Each row was made from one walk, in order. Every step used is in the known rows, and no mark comes twice. Write each row's walk.
Known rows:
M -> R -> J: [  1  16 -12   8   9 -23   7 -27  18  -8  -3 -15  17   6 -18   1  -6 -24
 -21   6  43 -18   9  13  26   7  20 -18  13 -30 -30  -6 -41 -13]
J -> T -> L -> H -> B: [ 27  -3  -2  -9  -4 -38  -3  23  28  15  10 -29  -3  58  40 -52  35  13
 -24 -16 -22   7  22  -5   9 -20  16 -19  70   5   5  -7  47   4]
D -> L -> T: [  5  -5 -16   4  15 -11   8 -18 -14  10 -28  20 -17 -10 -25  10   5   7
   1  15 -16 -25  -6 -13  20  12 -18   4  -8 -18  30 -22 -23   2]
U -> H: [  6  -9 -28   6 -12  -4   4 -17 -16 -23  22   6   9  -6 -16   0 -14  -3
   8 -10  19   7 -14 -11  16   2   7  -3   3  12   9   4 -14 -15]
D -> L -> H: [  5   2 -20 -16  28 -13  26 -11   3   9   1  -1 -39  -9  16  -5  -6  -4
   5  17  -8 -12  18   5   3   9  -2  -3  14 -33  24 -23 -12  -6]
T -> L: [ 15  -8 -37   6   7  -6  13   6  11  -5   6  -8  -1  30  14 -11  -2   6
  -3   6  14  -7  21  -1  19 -20  -6   2 -23   0 -14   0   5   9]
D -> J -> R -> M -> C: [ -9   8  -8  24  27  53  11  13   6 -27   3  24  -6   3  13 -19  39 -20
  16  16   6 -13 -15   2 -24 -23  17   5  27   3  21 -12   4  20]
C -> M -> R -> J: [ 14  22 -20  -3  20 -32   7 -24   3   5   9 -27   2  39 -25 -18 -25 -19
   7   6  32  -3  14   9  22  -2   3  -3  -6 -48  -8  -3  -3 -19]
L -> T -> J: [ -1  -2  22  21 -16 -11 -15  -2  -2 -16 -25 -23   4 -24 -22  22   4  23
 -18   4   6 -34  -1  -6  44   3 -31  -6 -29  30 -29  -2 -27  14]
D -> J -> T: [  5  -1  29   2  20   2  18  -6   8 -42 -15  14  -1   8  -6 -41  33   2
  11  20 -15  -8 -18  -6   5  13  -8   5  53   6  48  14   5   9]
M -> R: [  6 -10  -8   0  -8 -10  25 -22   4  -6   4  -8   8  -4 -10  -9 -14 -20
 -12  -1  33  -9  -8  -4  28   7   9 -24  -2 -29 -14   2 -36 -13]
B -> H -> L -> T -> J: [-17  -6  24  30 -60   7 -31 -10 -10  22 -37   2  21 -22 -14  29 -33  22
 -13 -16 -19  -9  -8 -15  21  12 -20  12 -45  39 -40   0 -14  13]
U -> H -> N: [  8  -1 -20  21 -32   4 -17 -36 -44   4  39  19   9 -24  -6   2 -21  -5
  23  -1  13  27 -23 -13  17  16  20  -5  -9  13  -1  14   0 -10]
J -> D -> L -> H: [  8  -4 -18  -3  36 -10   4   2   4  -4   3 -20 -60  -9  25   3   1   3
  -5  17   2 -13  16  27 -28  -4   7   0  17 -38  17 -22  29   1]
N -> H: [ 11  -8 -11 -12   3   2  14  -1  -4 -25  -2   7   3  18   3  16   6   6
 -25  -1 -24  -4 -11 -21  -7  15  -4   7 -19 -20   0  10   0 -12]
B -> H: [-10 -12  -8   4 -17  15  10  11   9  -6 -14  36   9  -6   3  12 -26  13
  -7  -6   1  -1 -14  -9   2 -13   7   3 -27 -14  20  -5  -2   6]
C -> M -> R -> B -> H: [-15  -6  -8 -31   6 -18  14  -2  16  17  14  16  -4   5 -23  17 -64 -15
  19 -31 -11  16  -7   6 -39 -29   6  -2 -22 -26  14 -16   5 -17]
J -> R -> B -> H: [-35 -12  26 -19   3  22   9  41  21   2   5  37  21 -20  -6  15 -25  20
   6 -12 -21  15  -7  13 -64 -33   7   5 -27  16  28 -16  26  12]
D -> L -> H -> B: [ 11   6  -6  -8  24 -23  14   0  -3  24  20   7 -26   4  12 -13   8  -8
  -8  12 -16  21  -3   2   9  -8  19 -14  25 -51  40 -34  11   1]
R -> B -> H -> L: [-29 -11   0  -7  -8  10  -2   5  -9  28  14  40  28 -29  -8  37 -44  -5
   8 -22  -6  24 -11   2 -45  -8  -3  15 -19  18   3 -13  -5   6]
U -> H -> B: [ 10   2  -9  16 -15 -12  -9  -9 -25 -12  43  19  23   2 -26 -12   2  -5
  -6 -19  12  39 -32 -14  19 -18  29 -15  22  -9  22  -6  10  -5]
T -> J -> R -> M: [-17   9   0  26  13  40   6  33  13 -18  13  -1   3 -23   1   5  13  28
 -11  23  29 -10  12   6   4   5  -1 -24 -17  32 -20 -20   2   5]
H -> L -> D: [ 19  -1   0 -20  -2  12  10   4 -34  14  20   2  26 -20  16  17  24 -19
   4   7  21  31 -10 -14  21  14 -19   8   2  -3   4  29 -26 -14]
C -> M -> R -> B: [ -1  -3 -10 -28  34 -24  25 -13   1   9  39 -11  -6   3 -28   8 -39 -23
  20 -12  18  12   0  11 -23 -14  -8 -10  -5 -25   9 -11  -5 -20]
M -> R -> B -> H -> L -> D: [-15  -7  15 -38 -18  -7  12  -3  -4  32   5  12  22 -35  -6  48 -22 -47
   4 -37   2  30 -11  -3 -37  -3  15   1   2  -6 -14   6 -41 -27]
T -> L -> H -> N: [ 18   3 -24   5 -18  -5  -9 -11   4  35  16 -29 -18  17  52 -16 -14   6
  12   6  -9   6  36   4   7   3   7  -3  -9   4 -38  13   4  11]
B -> H -> L -> D -> J: [ -5   8  30 -12 -20  29   6   3 -14  -6 -27  34  12 -13   4   6   4 -23
  20   2 -28  41 -24 -12 -11  -2   4  30  -3 -15  36  32 -22   3]
R -> M: [ -5   6 -48  25  31  29  15  12   2 -14  10  30  -3 -20  -6  12  10   3
 -10  11  33  -8  -3  -8  11   0   2 -25  16  -1   4 -22 -34  -2]
C -> M -> R: [ 19  -4 -15 -11   4 -15  26 -22  -6  11  16 -18  -9  26 -15 -23 -31 -12
  15  -2  24   6  -5  -3  23  -1  -6  -9 -21 -46   5   5   3 -16]
U -> H -> L -> D -> J: [ 12  12  11  -8 -15  15   2 -26 -44 -25  12   4   8 -13 -10  -5  15 -40
  40   1  -7  47 -25 -15   4  14   8  25  26   7  32  37 -34 -15]
U -> H -> L -> D: [ 17  -3 -16 -16 -20   3  -1 -15 -49   3  24  -6  23 -22  -1  16  10 -29
  15 -15  18  41 -16 -22  14  15   2  13  18  16   1  28 -26 -33]
J -> T -> L -> H -> U: [ 11  -7  -7 -15  -7 -19  -3   6  19  25  11 -24 -16  59  43 -70  28  10
   0 -13 -18  -3  21 -12  21  29   6 -24  39  16   0  14  25   0]
L -> D -> J -> R: [  6  12  51 -28  16  35  22  31  -1 -40  -8   1  -2  -4  11 -23  50  -7
  25  34 -18  24 -16   0  -8  -8  -6  15   6 -16  48  34  -4   9]
M -> C: [ 15 -13 -24   5   8  -6   7  -1 -14  -6  22   8  21  -1  23  11   9 -26
  -9  -8  37 -21 -17  -9  28 -24  -5   8  -1  -5  -6  -3   1   6]
M -> R -> B -> H: [-26 -12   3 -19  -3 -10  18  -7  29   2   3  22   9 -24 -19  29 -45 -21
  -4 -30   4  -5  -8  10 -32 -22  22 -12  -7 -11  -5 -21 -32 -11]

Write each row's walk:
[ -2  -3  25  31  -6  -2 -39   9   0 -30 -25 -32 -12 -21 -13  30  11  30
 -31   3  19 -40   0  19  16  -8 -19  -2 -23  26 -37   0  20  22] : L -> T -> J -> D
[  3   5   2   2  30 -18  -9   6  11 -17  -2 -37 -69 -20  22  22  -8   8
 -14  17  13 -23  28  34  -8   5   1  -4  -2 -11 -15 -25  33   7] : T -> J -> D -> L -> H
[  8   8   2   0   9 -37   6 -23  24 -12 -14 -16  19  16 -10 -18  20 -12
 -29  -5  27 -29   9   5  23  27  16 -22  63 -11 -18  -1 -11 -27] : M -> R -> J -> T
[ -2  17 -12  25  30  -5 -26  12   8 -29  -1  -9  -1  -1  -2  17  12   7
 -25  14  45 -17  12  34 -10 -15   7   6  15 -23 -12  -1  33   9] : R -> J -> D
[  2  25 -25   1  50 -28 -14  -2  17  -9  -8 -24 -49   5  18  13   6  -1
 -20  21  15 -24  32  41 -28   0  20   9  35 -39   1 -30  24  -1] : R -> J -> D -> L -> H
[ -8  -6  44  25 -44  18 -23  -1 -19  25 -16 -30  25 -18  -9  -3   0  33
  -2  10 -14  -7  -2  -4  14  24 -34   8 -41  52 -39  10  10  13] : H -> L -> T -> J -> R
[  7 -12  -2  21 -25   7 -13 -21 -29  28 -16  -3  29 -14 -12   2   1  12
  -2   0  -6  -6 -11 -12  23  18 -31   9  -8  18 -14   8 -28   6] : H -> L -> T
[-10  -6  -2 -20  18 -21  25 -15   7  -8  25   1  13 -27 -25  22 -24 -32
  -4 -13  28  -6  -1  15 -13  -7   6 -24  15 -12 -15 -12 -38 -15] : M -> R -> B
[  0  -2   2  31 -60  -9 -34 -42 -38   3  -3 -29  17 -24 -32  20 -22   5
   7 -19   0  -2  -9 -16  31  31 -16   7 -15  64 -43   3 -25 -11] : U -> H -> L -> T -> J
[ 25 -12 -23 -16   3 -32  11  12  35   4  -9 -44 -16  47  48 -38  16  15
 -12  -9 -19 -24  41   0   2   4  -5  -8  52  26 -13  -2  21  -4] : J -> T -> L -> H
[ 16  10  25 -26  -4  20   9  -7 -29 -25 -14   4  -3   4   7   8  41 -29
   9  11 -48  39 -22 -26 -20  29 -11  41   5 -23  21  43 -20 -13] : N -> H -> L -> D -> J
[-24  -8  47  22 -69  25 -28   9  -6  32 -39  -6  25 -13  -8   9 -25  41
  -3 -11 -38  -2  -6  -8  -5  10 -19  14 -58  51 -32   3  22  15] : B -> H -> L -> T -> J -> R
[-20   5  10  35  -4  35 -13  26  13  -9 -24  -8  -3 -20 -18  13  19  38
 -15  12   1 -35   8  -3  10   6 -12 -24 -12  47 -26 -20 -15  10] : L -> T -> J -> R -> M
[ -6  -1  26   6   2   0  -4  -1  -7   4 -27 -10 -17 -14 -21   3   7  29
  -1  28 -29 -30   8  -2  12  17 -22   6 -39  15   4 -23  14   9] : D -> L -> T -> J -> R
[-23  -5   5   4 -29  24  -2   3  -3  21   6  50   8   6  -3 -17 -24   7
   1 -12   0  16 -32 -21  23  14  20 -11 -44 -21  32  14   8  15] : B -> H -> U
[ 29  -2 -26 -24  20  -7  16  25   1 -11   5 -16  -1  24  29   9  28 -14
  -2   2  14   9  25  -9  24 -24  -7   6  -5  -7  -7  18 -10  -5] : T -> L -> D
[-23   2  36 -11  22  -8  -6   7   0   5  -6   3 -15 -39 -31  31  -1  19
  11  16 -31 -25  15  14 -31   2 -25   4 -22  39   7 -34  10  12] : D -> L -> T -> J -> R -> B
[-18  -7  19 -19  28  14  14  25   6  -7  28  17  16 -22  -7   6   2  12
  14   8   3  10  -2  18 -45 -20  -9  -2  -6  19  19  -8  14  11] : J -> R -> B
[ 44  18 -22 -45  28 -60   0   2  20   9  -7 -52  -9  80  13 -24  29 -22
  -3  -7   5  -3  42  -3  10  -2   4   3  47 -22 -12  17  29 -39] : C -> M -> R -> J -> T -> L -> D
[  4  11  -1   3  27 -24  -7   1  12 -17  -9   0  22  15  -3  -9  28  10
 -20   9  17 -19   6   1  16  16  -3  -3  60  10  11  -1  12  -6] : R -> J -> T
[ 14  17 -15   7  30 -27 -12 -12   6  -9  10 -37 -20  37 -16  -2 -18  -8
  -9   1  42  -6  13  37 -12 -13  15   0   2 -55 -21   1  48 -10] : C -> M -> R -> J -> D
[-33 -14  32  -4 -36  23 -22  15   1  43 -19  22  32 -22 -18  20 -26  25
  11 -27 -53  12 -15   2 -63 -10 -16  16 -22  46   4  -9  10  15] : J -> R -> B -> H -> L -> T
[ 24  -6 -12  -6 -13 -23 -12  -4   9  32   5 -34 -16  27  56 -37  12  16
   5  -3 -25  -3  33  -2   3  20   6  -9  40  26 -23  16  32   1] : J -> T -> L -> H -> N
[ -6  22  21  -7  37  60  19  40   6 -40 -11  24 -14 -13   4 -12  63  -9
  23  34 -10  16 -10  -5 -20  -8   9  -2  37  -7  46  12 -18   6] : L -> D -> J -> R -> M
[ 19  14   3 -20  26   3  12  13   9 -37 -13  -9 -22  25  18 -12  41 -24
  23  19  -8  16  18  -2   7 -27  -2  22   8 -18  19  25 -24  10] : T -> L -> D -> J
[-11 -17   1  23 -54  11 -21  -9 -13  39 -37  27  26 -10 -11  15 -24  17
  -5 -19 -32   0 -19 -18   6   8 -15  15 -26  17  -4   3 -17   8] : B -> H -> L -> T
[  3   3 -19  -7 -13  -6  -2   1  13  27  21 -20 -22  46  33 -54  -3  -4
   5  -7   0   5  22  -1  29  13   5 -18 -12  -9 -12  11  -2  10] : T -> L -> H -> U
[ -2  -2  -1  -8  -8  12  -1  -4 -20   0  14  20  -3  24  -5 -15  14   0
 -15  -8 -26  15 -32 -30   9  40   7  -7 -33 -32  13  26   7  -4] : N -> H -> U
[-27   9  46 -13  33  29  18  17  13 -33  16  18  -2 -19 -17 -14   7   1
  36  21 -22  18 -10  24 -53 -19  -7  14   6  13  46   1   8  22] : D -> J -> R -> B
[ 16  -3 -28 -11  -4 -19  11  10  29   7   3 -41 -22  34  43 -21  -9   3
  -4  -4   1 -15  42   7   8 -17  -2  -3   2   0 -25  -2 -11   5] : T -> L -> H
[ 14   0   1   1  20 -11  12  -2  22 -35 -17  -3 -20  46  15 -56  30   5
  14  14 -23  -6  15  -2  -1  -7  -6  14  41  16  23  10  23  12] : D -> J -> T -> L
[-15 -12  34  42 -48  10 -53   2  -7   8 -42 -10  -1 -22  -8  41 -23  33
 -25 -19 -10 -13  -8  11  -9  -2 -11  17 -44  33 -47   0  34  20] : B -> H -> L -> T -> J -> D
[-41  -2   8 -16  -1  14  -9   9   4  20  23  59   9 -15 -18   6 -30  -5
   9 -24  -3  22 -27  -3 -18   0  17 -14 -27   2  35  -1  -3  15] : R -> B -> H -> U
[-10 -13  -7  13 -37  18   4  -6 -12  27  -4  36  26  -9   7   6 -34   7
   4 -11  -5  24 -16 -13  -3   6  -1  13 -33  -1   1   5   2   4] : B -> H -> L
[  2  17 -14  20  22 -37 -27 -34   9  -1 -44 -19 -32   4 -35  18   8 -10
 -27   8  10 -48  15  32 -13   6  23  -3  23 -46 -22 -26  -4  -8] : M -> R -> J -> D -> L -> T
[ -5   4 -16  28  14  33  -3  27   2 -13  22  -3   8 -12  23  18  26  -3
 -15   2  42 -29   5  -1   8 -16   2 -13 -10  40 -37 -24  21   5] : T -> J -> R -> M -> C
[ -7  -4   5  14 -34  24 -10  -3 -13  23  -1  46   9 -23  10  12 -34  13
  12  -1  -8  17 -23 -13   7   1  14   0 -40 -10   7  11  13  11] : B -> H -> N
